What can hang from each mark
K_553: K_329
K_357: K_308 K_678
K_329: K_651
K_264: K_639
K_651: K_329 K_639
K_661: K_816
K_611: K_651 K_816
K_308: K_611
K_816: K_611 K_661
K_639: K_553

Every row comes from one small tree of marks. Brackets hold a mark, then the marks that hang from it, in the order of their numbers. Every link used is in the known rows. Which tree was each row made from?
In the rows, zero is written as 128.
Known rows
(K_553 (K_329 (K_651 K_639))): [133 108 144 130 149 132 117 124 145 109 144 123 119 121 128 142 111  95
 124 134 131 112 136 145 105 148 138 114 133 120 124 163 138 121  66 155
 110 124 108 122 124 112 150 132 116 113  91 163 130 107 103 131 138 143
  95 146 148 107 166 112 115 160 104 135 121 116 108 113]
(K_357 (K_308 (K_611 (K_651 K_329 (K_639 K_553)))) K_678): [120  96 140 117 147 141 107 120 134 136 110  78 147 120 128 155 102  66
 150 143 125 101 139 148 105 113 137 128  72 124 149  55 148 115  85 143
 122 130 124 113 174  96 180 137 146 145  69  87 126 104 139 117 130 152
 120 182 143  97 145 105  32 150 114 162  99 119 122  97]
(K_611 (K_651 K_329)): [128 109 142 146 140 130 114 128 117 142 137 121 152 123 127 147 105 105
 123 139 107 152 133 142 109 128 149 123 112 109 138 164 153 124 102 150
 115 141 118 126 129 105 160 131 147 123 104 135 133 102 100 100 142 154
 132 162 144 107 160 130 164 154 109 149 124 121 110 111]
(K_661 (K_816 (K_611 (K_651 K_329 K_639)))): [128 116 131 143 134 136 112 128 120 132 126 123 117 120 124 148 110 107
 132 132 130 136 135 135 110 108 118 126 148 114 132 134 143 109  99 135
 120 136 123 125 143  91 156 123 156 116 128 117 145  94 116 104 135 155
 130 146 143  94 151 143 148 139 108 143 150 126 111 106]
(K_308 (K_611 (K_651 K_329 (K_639 K_553)) (K_816 K_661))): [118 117 151 126 140 118 115 128 120 143 124 128 149 120 119 157 111 122
 126 130 100 130 135 137 109  95 125 126  75 117 140 111 149 116  94 148
 122 138 115 150 132 108 178 132 150 120 118 120 131  83 130 115 140 143
 124 156 139  89 140 129 133 124 115 154 123 131 115 113]
(K_651 K_639): [133 118 141 134 153 134 117 120 144 113 139 115 119 119 122 146 117 116
 126 146 116 126 142 138 101 120 135 127 130 108 133 162 143 122  86 138
 112 137 110 142 138 106 155 129 151 128  79 146 142 112  93 116 136 141
 104 156 150 103 167 136 125 151 100 149 135 130 106 117]
(K_639 K_553): [133 127 117 143 147 142 118 138 122 113 142  86 136 123 113 157 111 106
 140 153 126 119 132 131 107 119 155 121 116 107 132 119 144 137 103 125
 110 131 113 124 143 106 186 130 152 113  72 159 144 102  98 122 137 144
 116 150 140 102 175 118 114 158 119 149 133 130 116 129]
(K_816 (K_611 (K_651 K_329 K_639)) K_661): [124 120 159 125 140 128 113 132 138 124 127 151 122 117 125 148 114 126
 113 147 101 147 139 140 119 133 123 121 121 108 136 122 147 109  89 135
 115 135 130 146 127 107 151 136 171 104 126 133 140  90 101 115 138 150
 132 164 142  93 136 136 121 123  98 145 154 127 106 107]
(K_329 K_651): [137 119 112 133 147 141 117 125 131  99 148 116 122 124 120 153 111  89
 124 131 118 120 137 144 104 134 148 119 107 113 134 130 138 128  84 146
 112 123 116 120 117 113 147 137 120 134 103 156 118 111 106 129 139 149
 104 152 143 106 160 123 101 169  97 136 123 124 107 114]
(K_308 (K_611 (K_651 K_639) (K_816 K_661))): [121 112 142 125 144 118 119 123 117 133 116 155 132 119 106 147 118 124
 123 119 109 125 141 145 111  93 127 130  75 116 146  98 146 116  96 148
 121 137 118 161 108 115 160 133 138 125 124 127 135  85 134 115 139 146
 121 154 130  87 132 144 130 140 102 159 127 134 109 103]
(K_357 (K_308 K_611) K_678): [123  94 130 111 151 150 116 121 132 116 111  95 128 120 109 149 111  60
 158 141 134  87 143 154 106 113 138 130  56 122 151   4 148 119  90 128
 123 123 131 112 162 101 170 140 145 146  55 103 125 115 148 125 129 157
 117 179 134  87 138 120  25 172  94 168 103 120 111  81]
(K_357 (K_308 (K_611 (K_651 K_639) (K_816 K_661))) K_678): [123 108 141 110 154 133 107 119 133 131 104 125 132 120 113 149 108  89
 144 123 126  83 144 153 106 113 130 132  61 128 155  21 146 112  94 142
 129 124 125 121 137 103 167 143 144 141  90  91 126 103 157 121 130 155
 118 172 131  86 132 131  47 155  93 167  99 124 115  83]
(K_308 (K_611 (K_651 K_329 K_639) (K_816 K_661))): [118 110 158 122 141 118 117 123 121 144 123 145 145 119 118 151 114 120
 123 126  98 133 138 142 109  98 123 127  70 116 143 112 150 113  94 151
 123 137 118 151 121 110 165 133 150 124 122 117 129  88 132 112 140 147
 124 159 138  87 134 140 138 129 104 156 123 129 109 101]
(K_264 (K_639 (K_553 (K_329 K_651)))): [132 110 148 135 149 127 123 141 118  96 152 115 130 118 120 157 109 105
 132 145 130 107 129 136 107 148 145 117 106 114 132 137 140 133  72 146
 111 128 107 117 129 103 172 137 142  97  63 174 142 101  94 143 140 140
  87 140 142  96 176 112 113 145 110 140 120 125 119 131]
(K_639 (K_553 (K_329 K_651))): [134 121 125 139 146 138 116 138 129 110 146  92 134 124 119 153 107  93
 136 144 138 110 129 135 109 142 152 113 128 117 122 131 138 134  82 140
 108 123 109 113 133 110 179 131 124 107  80 170 136  97 103 133 139 142
 105 143 142 107 174  98 107 160 122 137 122 120 119 130]
(K_308 K_611): [121  96 130 124 142 141 131 127 115 111 128 119 129 118 102 145 120  89
 139 140 117 131 140 147 110  96 139 127  66 107 143  80 148 125  91 131
 114 135 125 146 137 115 163 129 139 131  79 140 131 100 124 122 138 148
 117 163 135  90 140 131 102 161 102 159 133 126 104 103]
(K_357 K_678): [130 125 128 133 152 150 115 125 130 109 130 114 124 126 113 142 111  85
 140 139 128 102 134 146 103 125 147 122 101 113 144  74 150 127  95 120
 118 129 125 106 133 103 171 139 153 118  44 136 133 120 116 121 135 147
 113 166 135 100 159 134  86 176  96 162 117 121 107  84]
(K_661 K_816): [135 122 120 145 144 144 117 125 116 122 141 115 118 123 108 150 104 103
 142 135 133 116 133 138 102  99 130 128 130 113 132 112 145 123 103 121
 123 127 118 112 132  98 159 127 150 119 101 141 148 106 118 114 136 153
 115 137 137  99 163 151 136 164 102 149 135 124 109 100]
(K_611 (K_651 (K_639 K_553)) (K_816 K_661)): [133 144 140 142 152 113 104 131 125 138 128 144 136 124 117 153 110 149
 116 120 112 115 136 133 107 118 137 127 125 117 137 143 141 124 109 148
 119 134 106 147 103 109 170 136 154 111 130 138 146  86 112 112 139 143
 121 142 134  99 160 138 158 135 110 149 125 137 117 124]

Write each row's tree
[137 124 113 135 150 136 110 125 143 102 148  90 123 123 133 160 108  99
 123 139 119 117 136 136  99 129 143 118 131 114 129 158 133 124  72 148
 109 127 106 127 134 110 158 133 122 135 101 153 124 104  96 131 137 137
  95 150 151 113 168 110  86 150 112 131 124 129 116 133]
(K_329 (K_651 (K_639 K_553)))
[131 121 146 136 152 132 115 130 145 118 139  94 128 119 125 149 112 114
 133 152 130 116 135 132 103 129 141 119 146 113 125 166 141 126  82 138
 109 135 103 132 149 105 179 127 149 105  68 157 150 100  91 123 135 137
 102 148 150 105 179 113 122 144 121 145 131 127 116 129]
(K_651 (K_639 (K_553 K_329)))
[127 120 138 130 141 133 118 138 122 113 122 165 114 118 106 144 118 123
 119 138 115 138 139 145 125 131 135 122 108 107 140  81 145 120 101 126
 113 132 135 149 107 114 148 137 160 104 127 148 144  89 109 119 138 154
 136 159 127  90 132 140 115 145  93 150 155 130 104 104]
(K_816 (K_611 K_651) K_661)
[132 130 134 145 150 116 109 128 121 138 124 146 131 125 117 144 117 135
 120 109 120 122 141 138 106 122 139 130 127 117 140 166 142 122 111 158
 117 140 104 149 101 107 158 130 144 129 124 129 137  98 113 101 138 149
 120 147 137  95 161 145 185 151 103 151 121 138 112 117]
(K_611 (K_651 K_639) K_816)
[129 135 166 135 148 112 104 124 132 150 136 155 145 124 128 153 107 146
 112 125  95 130 135 135 105 125 126 125 115 118 134 160 149 113 103 155
 125 137 109 138 113 103 162 137 164 112 135 125 135  95 111 104 141 148
 124 150 143  96 154 146 177 127  99 147 121 130 110 107]
(K_611 (K_651 K_329 K_639) (K_816 K_661))
[129 142 157 139 147 113 101 129 131 152 135 135 151 124 131 159 105 145
 117 130 100 125 132 129 105 121 130 123 120 118 133 160 146 118 106 152
 122 136 106 135 120 101 179 135 165 109 131 127 138  89 108 109 141 145
 122 147 143  98 162 135 167 121 113 145 120 131 117 121]
(K_611 (K_651 K_329 (K_639 K_553)) (K_816 K_661))
[128 117 126 144 132 140 114 133 110 130 127 124 121 122 116 147 108 101
 137 131 132 137 133 137 113 107 124 124 140 113 134 111 145 113 105 130
 121 133 127 117 137  93 158 125 155 114 129 121 142  95 120 104 136 158
 134 144 137  92 149 144 149 147 107 145 149 125 111 102]
(K_661 (K_816 (K_611 (K_651 K_329))))
[133 137 137 141 149 118 110 133 112 136 131 168 135 125 105 147 112 140
 118 113 112 118 136 141 111 124 141 127 102 117 140 107 147 127 118 145
 122 131 116 138  86 113 158 139 152 111 133 143 141  93 121 109 141 155
 128 144 125  92 148 152 171 153  94 154 124 134 108 104]
(K_611 K_651 (K_816 K_661))
[124 109 138 136 134 135 118 140 118 123 124 132 129 121 120 146 120 101
 129 138 117 152 137 141 121 134 139 121 118 108 138 120 147 119 104 139
 110 138 129 139 130 103 158 128 158 118 110 130 131  97 104 105 139 157
 138 166 139  89 146 128 146 146 105 148 149 127 107 111]
(K_816 (K_611 (K_651 K_329)))
[131 140 150 142 152 111 106 132 127 141 127 148 137 123 117 148 108 148
 118 120 120 109 135 134 109 128 135 123 127 121 132 146 142 123 101 151
 119 132 104 143 100 109 173 135 149  99 128 147 149  84 114 114 139 144
 118 137 134  98 161 133 162 135 113 148 121 132 118 121]
(K_611 (K_651 (K_639 (K_553 K_329))) (K_816 K_661))
[130 118 119 144 137 137 114 129 116 124 121 129 108 120 115 143 113 110
 133 125 137 129 138 138 111 104 123 128 150 114 135 126 140 112 100 130
 118 134 122 131 128  98 151 123 150 122 130 124 149  93 118 107 133 153
 127 141 137  95 149 147 143 147 106 145 153 130 111 108]
(K_661 (K_816 (K_611 (K_651 K_639))))
[127 121 143 127 144 128 115 131 133 114 122 159 110 116 114 143 120 130
 114 140 112 139 142 143 121 130 128 123 121 109 139 108 143 114  92 131
 111 135 130 157 113 113 145 135 162 106 126 142 146  89 104 119 137 149
 130 159 134  92 135 139 111 134  94 148 157 131 105 109]
(K_816 (K_611 (K_651 K_639)) K_661)
[125 121 151 130 144 127 114 138 132 116 119 147 115 116 117 143 117 129
 119 142 124 131 138 139 124 136 130 118 130 112 132 112 141 116  87 131
 110 132 125 150 116 111 159 134 157  91 121 151 152  82 103 124 137 146
 129 153 134  94 142 123 109 130 108 146 154 128 112 118]
(K_816 (K_611 (K_651 (K_639 (K_553 K_329)))) K_661)
[123 118 140 117 146 131 126 129 117 117 127 148 129 120  96 151 122 113
 136 127 111 112 139 143 110  94 129 128  52 114 143  47 148 123 102 130
 122 127 124 146 119 114 169 136 148 119  99 138 133  93 138 126 139 150
 119 152 127  77 134 146 117 151  92 161 130 132 103  95]
(K_308 (K_611 (K_816 K_661)))
[125 119 151 128 138 132 116 137 125 121 127 155 125 118 117 149 114 119
 118 146 104 148 136 142 123 135 130 119 105 108 136  94 149 115 100 129
 116 133 136 140 123 108 155 137 170  99 128 139 139  90 105 115 140 156
 142 163 134  90 134 136 126 134  96 147 152 125 104 103]
(K_816 (K_611 (K_651 K_329)) K_661)
[124 111 145 133 137 131 115 135 129 122 121 129 124 118 129 145 121 108
 123 139 115 151 140 138 117 134 132 122 129 108 138 148 144 113  93 144
 109 141 124 146 137 101 155 127 160 121 117 124 133  96 100 106 137 152
 133 167 146  92 148 128 143 137 106 145 151 128 108 115]
(K_816 (K_611 (K_651 K_329 K_639)))
[124 101 157 113 148 123 112 122 132 140 119 124 142 117 117 158 110 104
 137 135 110 112 144 147 108 111 124 133  65 123 143  77 147 113  97 155
 125 128 119 139 147 104 162 136 151 145 124 102 129  95 139 114 135 160
 125 164 141  83 139 131 101 138  97 156 112 127 111 104]
(K_357 (K_308 (K_611 (K_651 K_329 K_639) (K_816 K_661))))
[117  95 137 133 140 129 123 126 116 129 114 112 138 117 115 142 114  99
 130 134 126 136 138 144 113 103 141 124  97 113 138 134 145 122  81 151
 111 142 115 157 132 115 169 124 126 123  93 138 140  85 121 118 137 143
 117 157 138 101 145 112 112 145 125 154 129 124 117 120]
(K_308 (K_611 (K_651 (K_639 (K_553 K_329)))))
[128 122 127 145 134 137 109 133 116 131 127 105 124 121 124 153 108 107
 136 136 132 133 133 130 111 104 122 124 155 114 130 134 141 112  99 130
 119 134 120 122 148  90 170 122 157 115 125 117 147  90 111 107 135 150
 129 142 143  96 156 135 139 134 119 141 150 127 118 117]
(K_661 (K_816 (K_611 (K_651 K_329 (K_639 K_553)))))
[127 117 145 148 142 125 108 127 129 143 135  95 152 122 138 155 102 115
 120 147 107 148 134 133 105 122 144 122 139 111 133 197 148 121  93 154
 112 144 108 134 146 101 173 128 150 122 105 132 139  97  89 103 139 143
 123 160 153 113 170 116 148 134 124 144 125 126 119 131]
(K_611 (K_651 K_329 (K_639 K_553)))
[128 128 138 131 143 129 113 136 133 112 122 144 115 117 115 148 117 129
 117 145 115 135 140 137 121 127 130 121 127 108 137 107 141 117  94 128
 110 134 127 154 121 112 159 135 162 102 123 145 148  83 101 121 137 145
 128 156 134  94 141 130 105 129 105 147 156 133 111 119]
(K_816 (K_611 (K_651 (K_639 K_553))) K_661)
[129 123 156 135 146 133 110 126 151 130 149  77 146 121 141 163 107 111
 131 165 103 133 133 126  98 120 132 120 133 109 126 184 147 120  85 139
 113 138 106 122 177  94 187 128 168 120  74 136 138 106  83 116 137 137
 109 158 162 105 179 114 125 127 121 141 129 125 115 128]
(K_651 K_329 (K_639 K_553))
